Every row comes from one small tree of marks. The marks that hang from a mark follow it in brackets, in the order of their numbers. Every link used is in the known rows. Which tree was each row made from?
In the rows, 128 means zero.
Known rows
Z_789[Z_627[Z_32 Z_60 Z_406 Z_643]]: [118 106 115 152 132 158 121 149  63 127 104 157 111 158 146 121  87 103
 156 115 133 122 129  81  96 134 135 138  89 142]
Z_274[Z_32[Z_627] Z_567[Z_643]]: [128  65 108 119 111 103  95 121  61 153 145  44 153 127 134 131 199 121
 121 125 121  97  74  95 115 132 207 132  87 123]
Z_406[Z_627 Z_875[Z_253 Z_483]]: [140 114 102 151 112 122  96  61 143 127 120  68 113 131  90 126 144  92
 122 112  90 104 142 124 120  83 106 133 119 109]
Z_789[Z_627[Z_32 Z_60 Z_406[Z_875] Z_643]]: [113 116 103 172 145 158 103 149  57 128 103 144 105 160 133 122  88  91
 157 115 125 109 121  85 117 125 143 147  87 154]
Z_875[Z_253 Z_406[Z_627[Z_643]] Z_483]: [121  96 133 133  40 120 124  50 160 124 124  96 120 122 121  79 110  85
  96 108 103 117 172 102  84  66  82 102  71  50]
Z_627[Z_32 Z_60 Z_643]: [119 111 116 158 133 158 112 109  13 145 144 176 102 153 125 123  60  97
 129 143 153  64 167  86 104 137 136  94 102 159]
Z_32[Z_274 Z_627[Z_60 Z_406[Z_875[Z_483]]]]: [166 130 129 178 124 155 128 209 128 133 151  99 148 138  93 171 105 117
 109 124 111  96  96  77 135  93 141 187 102 103]
Z_627[Z_32 Z_406[Z_875[Z_483]] Z_643 Z_789]: [ 80 125 107 185 138 177 123  85  32 107 153 167  80 161  91 118  47  71
 123 138 152 151 155  56 110  36 147 128  61 140]
Z_875[Z_406 Z_483]: [113  76 132 111  59 110 113  80 129 101 137 115 140 130 107 113 132 112
 115 109 132 127 126 109 105  82 105 136 109  20]
Z_149[Z_532]: [122  80 125 142 111 111 111  66  82  68 148 115 121 129  97 139 155 131
 126 152 136 139  88 126 118 111 121 133 142  98]
Z_627[Z_32 Z_643 Z_789]: [123 110 139 146 133 156 133  38   4  98 176 174 102 156 110 131  57  93
 128 146 180 140 176  75  96  72 136 108  93 164]
Z_789[Z_627[Z_32 Z_406[Z_875]]]: [ 99 102 111 150 140 136 102 128  75 114 104 120 133 150 125 135 133 100
 163 104 133 156 105 108 123 122 139 162 110 120]
Z_32[Z_274 Z_627]: [180 113 160 137 121 127 132 133 114 115 161  91 167 130 104 191 122 135
 111 127 146 116 109  98 131 100 132 164 130 107]
Z_20[Z_532[Z_48] Z_627[Z_60 Z_406]]: [147  99  76 171 130 132  99 172 145 161 140 107 113 193 130  87 134 154
 118  86  83 105  49 107 123 115 116 159 146 140]
Z_789[Z_627]: [159  80 133 111 123 115 110  92  97  95 112 118 142 144 132 150 151 126
 160 102 130 144 110 125 109 137 123 162 139 107]
Z_406[Z_627[Z_32[Z_274] Z_60 Z_789] Z_875]: [155 150 106 173 157 134 119 117  78 103 164  96 117 150  93 138 110  98
 134 133 118 106 120  86 143  80 117 153 109 188]
Z_20[Z_627[Z_643 Z_789]]: [147 101 117 119 131 136 163  74  97 121 154 129 104 148 134 139 108 140
 118 130 136 122 127  89  88  86 134 125 130 162]
Z_406[Z_627[Z_643]]: [152 108 119 120 129 117 124  58 125 124 116 114  95 143 118 147 112 125
 134 128 126 115 125  92  98 110 108 102 123 148]
Z_20[Z_532 Z_627[Z_32[Z_274] Z_406 Z_789]]: [106 128  92 167 125 129 147 129 104 121 172 109 130 156 131 138 123 155
 107 101 136 148  82  91 134  78 144 158 133 168]
Z_627[Z_32[Z_274] Z_406[Z_875]]: [ 71 125 103 183 144 131 110 137  68 113 129 121 132 143  94 143 119  88
 129 123 138 143 104  91 159  94 149 151  96 108]
Z_32[Z_274[Z_567] Z_627[Z_60 Z_643 Z_789]]: [204 129 151 171 127 145 145 155  72 113 177  93 123 140 110 160  80 122
 110 132 112  78  96  59 116  81 146 161  81 133]
Z_789[Z_627[Z_32]]: [126  87 135 112 126 126 113  90  61 103 120 124 146 146 140 144 136 117
 163 109 155 146 126 123 109 138 127 146 132 120]
Z_274[Z_32 Z_567]: [119  60 100 118 124  89  94 105  56 121 134  63 151 126 130 122 197 111
 112 110 115 107  82 127 123 140 181 129 112  74]
Z_875[Z_483]: [137  71 128  99  90 128 114  65 107 102 135 132 135 135 104 151 139 123
 126 116 138 122 143 126  98 105 118 135 140  48]
Z_32[Z_627]: [162  94 145 134 123 139 120 128 103 151 152 111 147 137 104 174 126 127
 123 124 139 121 118 107  98 122 132 151 141 108]
Z_627[Z_789]: [172  92 139 135 128 127 136  73  71  78 176 146 129 144  95 145 130 113
 131 124 135 165 133 103 102  89 118 164 133 117]
Z_20[Z_532 Z_627[Z_32[Z_274] Z_643]]: [107 122  93 152 122 118 117  73  84 141 152 101 119 153 140 143 105 162
 106 113 151  81 102 102 145 102 152 108 141 185]
Z_627[Z_32 Z_60 Z_406 Z_643]: [ 87 120  98 182 137 174 126 165  41 156 123 190  88 157 125 113  56  86
 127 136 133  99 145  63  98 127 140 109  76 144]
Z_789[Z_627[Z_32 Z_406 Z_643]]: [103  99 122 137 131 147 117 106  68 117  99 145 115 154 142 132  98 104
 159 113 150 150 127  90 100 119 138 131  93 129]

Write each row's tree
[200 119 169 141 122 138 150 126 100  92 190 101 162 136  99 186 108 130
 110 132 150 141 117  85 123  72 129 181 119 122] => Z_32[Z_274 Z_627[Z_789]]
[160 118 110 191 138 171 147 158  73 109 152 193  76 161 105 113  59  90
 121 133 104 133 135  48  86  85 128 155  74 148] => Z_627[Z_60 Z_406 Z_643 Z_789]
[127 102 108 156 141 133  98 107  99 109  89 124 103 154 120 136 111 104
 155 107 115 135 102  93 119 110 141 154 100 126] => Z_789[Z_627[Z_406[Z_875] Z_643]]
[170 134  99 160 134 150 110  82 106 110 146 107  78 153  90 128  83 102
 127 133 103  81 138  78 109  60 112 136 100 166] => Z_406[Z_627[Z_60 Z_643 Z_789] Z_875[Z_483]]
[165  87 131 129 125 156 122 135  59 136 179 116 156 139 122 141 114 109
  89 141 160 109 152  93  96 109 169 141 107 154] => Z_274[Z_32[Z_627[Z_60 Z_643 Z_789]]]
[121 116 138 163  77 119 135  61 110 122 150 108 120 130 121  72 100  70
 104 119 116 146 166  88  94  72  89 108  66 113] => Z_875[Z_253 Z_406[Z_627[Z_32 Z_643 Z_789]]]
[171 114 127 125 131 129 140  51 112 101 145 124  92 147 111 143  99 120
 132 132 129 140 135  79  87  81 103 118 114 162] => Z_406[Z_627[Z_643 Z_789]]
[ 91 109 100 172 134 160 130 197  58 150 134 174 123 152 121 119 109  91
 134 123 125 125 125  89 103 145 131 142 103 113] => Z_627[Z_32 Z_60 Z_406]
[125 114 119 115 122 102 129  76  99 117 131  84 125 138 127 146 148 127
 149 127 133 123 101  92 121 114 121 110 110 144] => Z_406[Z_627[Z_32[Z_274[Z_567[Z_643]]]]]
[113 129 112 191 141 188 151 155  23 122 164 204  82 164 115 106  36  78
 126 142 138 135 158  44  87  85 134 132  62 166] => Z_627[Z_32 Z_60 Z_406 Z_643 Z_789]
[136 120 101 160 113 130  91  37 131 131 112  80  88 136  92 121 109  87
 116 121  95  84 157 107 116  72 113 108  99 130] => Z_406[Z_627[Z_643] Z_875[Z_253 Z_483]]
[ 59 107  99 180 120 150 103 121  72 141 122 132 123 140  96 116 119  71
 125 115 125 144 143 106 122  95 139 135  91  82] => Z_627[Z_32 Z_406[Z_875[Z_253 Z_483]]]
[100 107  88 144 122 115 113  95  92 153 154 100 134 151 138 142 143 165
 115 102 142 102  93 124 131 124 145 125 166 165] => Z_20[Z_532 Z_627[Z_32]]
[170 107 145 143 113 108 124 131 101 123 149  56 150 129 113 174 151 138
 130 125 117  95  66  81 136 105 161 156  98 109] => Z_32[Z_274[Z_567[Z_643]] Z_627]
[121  99 116 143 131 150 124 173  75 121 113 147 135 154 142 127 121 108
 161 106 126 142 114 101 100 146 127 162 108 122] => Z_789[Z_627[Z_32 Z_60 Z_406]]
[124 106 118 148 130 135 128 178  74 107 111 122 139 150 145 131 129 110
 160 103 116 130  91  96 118 139 135 165  95 109] => Z_789[Z_627[Z_32[Z_274[Z_567]] Z_60 Z_406]]
[133  93 136 104  62 114 136  73 152  92 149 105 129 134 112 110 122 116
 117 112 126 148 126  91  89  55  84 137  99  55] => Z_875[Z_406[Z_627[Z_789]] Z_483]
[192 137 149 181 129 171 159 184 102 116 172 134 125 147 105 164  59 114
 103 137 128 117 120  44 110  69 136 174  78 145] => Z_32[Z_274 Z_627[Z_60 Z_406 Z_643 Z_789]]
[176 108 137 155 129 160 120 149  85 168 152 135 119 145 111 160  78 121
 118 136 132  74 135  83  90 125 138 136 120 144] => Z_32[Z_627[Z_60 Z_643]]
[153 132  94 219 155 171 122 157  67 113 150 173  67 163  86 111  59  79
 123 134  90 114 124  48 112  72 139 165  71 163] => Z_627[Z_60 Z_406[Z_875] Z_643 Z_789]
[141 121 113 130 125 115 132 121  93 127 136  97 121 141 132 135 138 124
 146 129 118  95 103  85 115 130 119 118 107 156] => Z_406[Z_627[Z_32[Z_274[Z_567[Z_643]]] Z_60]]
[103  99  96 180 117 134 101 125 124 126 111 120 115 138  85 123 140  81
 121 106  90 142 120 110 123  95 131 160 104  65] => Z_627[Z_406[Z_875[Z_253 Z_483]]]
[116  77 139 138  37 116 116  68 138 115 138 107 146 118 110  83 135  81
  97 101 107 128 168 121  95  81  95 130  89  10] => Z_875[Z_253 Z_406 Z_483]
[ 99 108  94 192 119 148  96  91 105 134 101 136  81 144  89 117  89  75
 114 119  99 114 140  85 118  77 141 127  76  95] => Z_627[Z_406[Z_875[Z_253 Z_483]] Z_643]
[133  92 120 138 129 135 117 108 106 107  91 137 108 153 133 137 111 113
 155 107 124 148 111  93 100 119 132 148 101 117] => Z_789[Z_627[Z_406 Z_643]]
[149 103 105 173 133 140 106 171 108 118 101 122 125 150 123 120 138  94
 152  98  85 127 105 111 116 137 129 184 108 116] => Z_789[Z_627[Z_60 Z_406[Z_875[Z_253]]]]
[119 102 121 111 130 137 168  93  74 125 169 127 133 146 137 137 129 138
 126 127 153 143 128 103  91  98 133 133 143 153] => Z_20[Z_627[Z_32 Z_789]]
[127 140 106 164 157 136 106  48  65 115 149 103  85 153  91 135  83  92
 135 140 136 116 135  79 124  62 126 117 101 197] => Z_406[Z_627[Z_32 Z_643 Z_789] Z_875]
[106 142  95 218 157 186 126 154  15 125 162 184  75 167  96 103  38  66
 125 143 127 116 148  44 112  73 146 142  57 181] => Z_627[Z_32 Z_60 Z_406[Z_875] Z_643 Z_789]
